Each row was made from one small tree. The marks that hang from a mark follow it in brackets, in the order of their numbers. Every link used is in the known rows. Write each row's tree.
Known rows:
J711[J518[J344[J133 J962[J944]]] J919]: [  0  -8  -7  21   6  11  -4   6  -4  -1  -5  17  13  18  -6   7 -41  23
   6   3  10   6   8]
J919[J518[J344[J133]]]: [  1  -3   1   9   2   8 -10 -11   1  -2  -5   2  13  19  -3   4  -1  17
   0   3   1  -1   4]
J133[J532[J344[J962]]]: [  4   6  -1  -1   4  -7   3  -7   2  -1   1  15  -1  20  -2  -9 -14  10
   6   0   8   0  -4]
J532[J344[J133 J944]]: [  3  -2 -10   3   2  -1  -9   0   7  -1  -6  11   2  27  -2 -10 -42  -1
   0   0   3   2  -2]
J711[J518]: [-9 -3 -3 11 -1  9 11  0 -7  1 -8 -1  3 -4  3  3  5 16  5 -1 -1  2  5]
J408[J344[J133 J944 J962] J532]: [  5  -6 -16   3  -6  -5 -20   8  -1   0  -1  18  12  39 -18  -3 -21  -3
   0  -1  -3 -19  10]
J408[J532]: [  0  -5  -3   3  -3   5  -4  -4  -4   0  -3   1   4   7  -3   3  15   0
   0   0  -2 -10   6]
J870[J944[J962[J344]]]: [  8   1  11  19   0  -6 -18  -3   3   2   2  12   9   9  14  -4   2  12
   0   3   9   1  -6]
J518[J344[J133 J944]]: [  4   0  -6   4   0  -4 -15  -1   9  -5   1  15   8  23  -6  -2 -31  -1
  -3   2   1   3   3]
J408[J532[J344[J944 J962]]]: [  5  -3 -13   4  -1   1  -4  -4   2   0  -2  12   5  36  -5  -8 -35  13
   5   2   3  -5   2]
J919[J518[J344[J133 J962]]]: [  7  -1   1   9   2   2 -10 -11  -1  -1   0   7  13  28  -7   1 -18  28
   2   5   5   2   5]
J870[J344[J532]]: [-6 -3 -5 10 -7 20 -7 -7 -2 -7 -7  6  6 -2  3  0 11  5  2  0 -7 -7  4]
J532[J344[J133 J944[J962]]]: [  7  -1  -8   4   3 -11 -15  -6   6   1  -3  14   3  33   5 -10 -50   3
  -1   3   8   7  -4]
J133[J532[J344]]: [-3  4 -1 -2  4 -2  4 -8  4 -2 -4 11 -1 12  2 -7  3  0  5 -2  5 -3 -5]
J919[J518[J344[J133 J532 J944[J962]]]]: [ -1  -6  -7  13   1   8 -27 -15   1  -6  -7  11  18  41   4  -1 -26  15
  -1   5   1   3   2]
J870[J944[J962]]: [ 12   0   6  13  -2 -10 -16  -4   3   4   0   2   5  10  11   0 -12   7
   0   4   7   2 -10]
J962[J344[J532]]: [ -9  -2   1  11  -1  16 -12  -2  -4  -9   0  15   8   7   8  -6  19   6
   0  -2   0  -4   9]
J711[J518[J344[J532 J944 J962]] J919]: [ -9  -8 -21  22   3  25  -4   4  -9  -7 -10  22  14  26   3   4 -47  28
   7   4   4   4  12]
J408[J344[J133 J962] J532]: [  7  -5 -10   4  -7  -3 -17   1  -6  -1   1  14  11  28 -16   1   2   5
   0   0   1 -21  14]
J870[J344]: [ -2   1   0   6  -3   9   3  -3   2  -1  -4   3   3 -10  -1   1   9   5
   2   0  -4  -5   1]
J962[J344 J944]: [-4 -3 11  7  5  3 -7  6  8 -2  5  8  6  7 -2 -5  5 -5  2 -4  2  1 -3]
J518[J344[J133[J532] J944 J962]]: [  9   5  -3   2   2 -15 -16   0   9  -4   5  26   8  32 -12  -6 -37   4
  -1   2   6   4   2]
J919[J518[J344[J133 J532 J944]]]: [ -4  -7  -8  12  -1  17 -22 -10   2  -7  -9   9  17  36  -2  -1 -20  11
   0   2  -4   0   3]
J711[J919]: [ -3  -4  -8   4   6  11  -1   9  -4   1  -7   6   3  -4   2   6 -14   0
   0   1   3  -3   4]
J919[J518[J344]]: [ -3  -1   1   7   2  12   0 -13   1  -2  -4  -2  10  16   1   4   3  20
   4   3   1  -1   0]

Write each row's tree:
[  3   0 -12   7  -3   5 -15  -6   4 -10   5  20   8  37  -2  -5 -43  14
   3   4   2   6   3]
J518[J344[J532 J944 J962]]
[  0   1  -3   6  -1  -2  -6  -2   6   1  -3   9   5   5   4  -2 -23   2
   1   2  -3   1  -4]
J870[J344[J944[J962]]]
[  1   0  -3  -2   3 -11 -16   8   7   0  -5  15   4  16 -10  -6 -16 -20
  -4  -3  -2  -1  -1]
J344[J133[J532] J944]
[ -3  -6 -16   6  -4  -1 -31   0  -1  -6  -4  18  11  36   0  -5 -24 -10
  -3   0  -2 -10   4]
J408[J344[J133 J532 J944[J962]]]
[ 12   3  -1   5  -1  -9 -11  -6   3  -4   8  17   7  21  -7  -1 -26  18
   0   5   9   5   6]
J518[J344[J133 J962]]
[ -3  -7 -11  14   6  26 -10  -5  -8  -5  -8  11  15  24   3   6 -23  27
   5   6   5  -2   8]
J711[J919[J518[J344[J532 J962]]]]
[ -6  -6 -16   1  -5   6  -9   5   1  -1  -6   8   9  26 -10   1   2 -11
   1  -3  -8 -23   6]
J408[J344[J944] J532]
[  7  -2  -4   2   2 -17 -22   2   4   2  -1  12   5  22   1  -5 -40  -8
  -6   2   3   7  -1]
J344[J133 J944[J962]]
[ -5  -4 -17  18   6  14   6   8  -5  -1  -8  18  11  18   0   6 -49  28
   7   4   6   6   8]
J711[J518[J344[J944 J962]] J919]
[  1   4  11   6   5 -15 -18  -5  -1  -2   3  23   8  10   7  -5  13   1
  -4   1   9   0   5]
J944[J962[J344[J133[J532]]]]
[  1   3  -3   1   2  -8 -15  -1  11  -5  -1  21   8  24  -9  -4 -18  -9
  -2   0   1   1   1]
J518[J344[J133[J532] J944]]
[  4   3   3  -1   5  -8  -1  -4   8   0   3  13   0  27  -6 -10 -22   2
   8  -2   9   3 -10]
J133[J532[J344[J962[J944]]]]
[ 11   0  -6   2   1 -14 -16   9   3   1   2  15   4  27 -12  -8 -51   0
  -3   1   2   6   2]
J344[J133 J944 J962]
[ 10   0 -10   3   2  -8 -10   0   6   0   0  17   3  36  -6 -12 -61  10
   2   2   7   6  -1]
J532[J344[J133 J944 J962]]
[ 17   1   5  20  -8  -2 -18   2   4   3  -3  12  10   6  -6  -3 -17  15
   2   2   2  -5  -2]
J870[J344[J133 J962] J944]
[ -5  -4   1  12  -2  12 -24  -1  -4  -9  -2  19  10  11   3  -6  15   3
  -4  -1   1  -4  13]
J962[J344[J133 J532]]
[  2   2   0   5   1 -10 -16  -1   7   0  -6  19   8   9  -3  -4 -14  -9
  -3   0  -2  -2  -1]
J870[J344[J133[J532] J944[J962]]]
[  6   3  -2   4  -1  -7 -12   5   6   0  -4  23   7  14 -14  -7 -24  -2
   0  -1  -2  -3   1]
J870[J344[J133[J532] J944 J962]]
[  6   2 -11   2   3  -4   0  -1   6   0   1  13   0  32  -2 -12 -56  14
   6   2   6   6  -4]
J532[J344[J944 J962]]
[ 0  2  4  5 -2  1 -7 -2  3 -1 -7 13  5 -6 -7 -1 17 -6 -1 -2 -3 -9  3]
J870[J344[J133[J532]]]
[-4 -3 -4 15 -2  7  1 -7 -4 -3 -5  8  9  7  0  5 -3 21  3  2  4  3 10]
J711[J518[J344[J133]]]
[ -1  -3  -4   8   3   7 -12  -5   6  -1  -6   5  14  28  -6   0 -21  10
   0   2  -2   1   1]
J919[J518[J344[J133 J944]]]
[ -6  -5  -7  10   8  22  -1  -2  -3  -1 -10   4  13  11   3   9 -11  18
   3   5   3  -3   4]
J711[J919[J518[J344]]]
[ -8  -6   6  11   1  15 -18   1   3  -8   2  11   9  16   2  -6   7  -5
   1  -4   0   0  -1]
J962[J344[J532] J944]
[  8  -3   5  10   3   1 -13  -8   5   0   2   4  14  34 -11   0 -25  19
   3   3   5   4  -2]
J919[J518[J344[J133 J962[J944]]]]
[  9  -4   2  25 -10   6 -34 -10   0  -3  -8  13  14  11  10  -2  -5   8
  -1   3   1  -4  -2]
J870[J344[J133 J532] J944[J962]]
[  8  -7  -1   8  -2  -1 -29   1   0  -4   4  12   8  32 -11  -6 -33  -1
  -1  -1   3   5   1]
J344[J133 J532 J962[J944]]
[ -3  -5 -14   3  -3  -3 -14  -1   0   0  -3  11  10  31  -3   1  -6  -7
   1   0  -3 -18   3]
J408[J344[J944[J962]] J532]
[  3   1   8   9   4 -11 -18  -5  -2  -1   5  17   7   9   9  -4   1   7
  -4   3   9   2   6]
J944[J962[J344[J133]]]
[ 10   0   9   0   4 -18 -17   5   6   2   5  14   4  22 -16  -6 -21  -9
   0  -3   6   4  -4]
J344[J133[J532] J962[J944]]
[ -1  -4  -8  20  -5  11  -9 -10  -9  -8  -2  17  12  23   0   1 -16  32
   4   3   5   5  13]
J711[J518[J344[J133 J532 J962]]]
[  4   1  -1   6   5  -3 -13  -6   5  -2  -3  16  14  38 -11  -3 -26  14
   2   2   2   1   0]
J919[J518[J344[J133[J532] J944 J962]]]
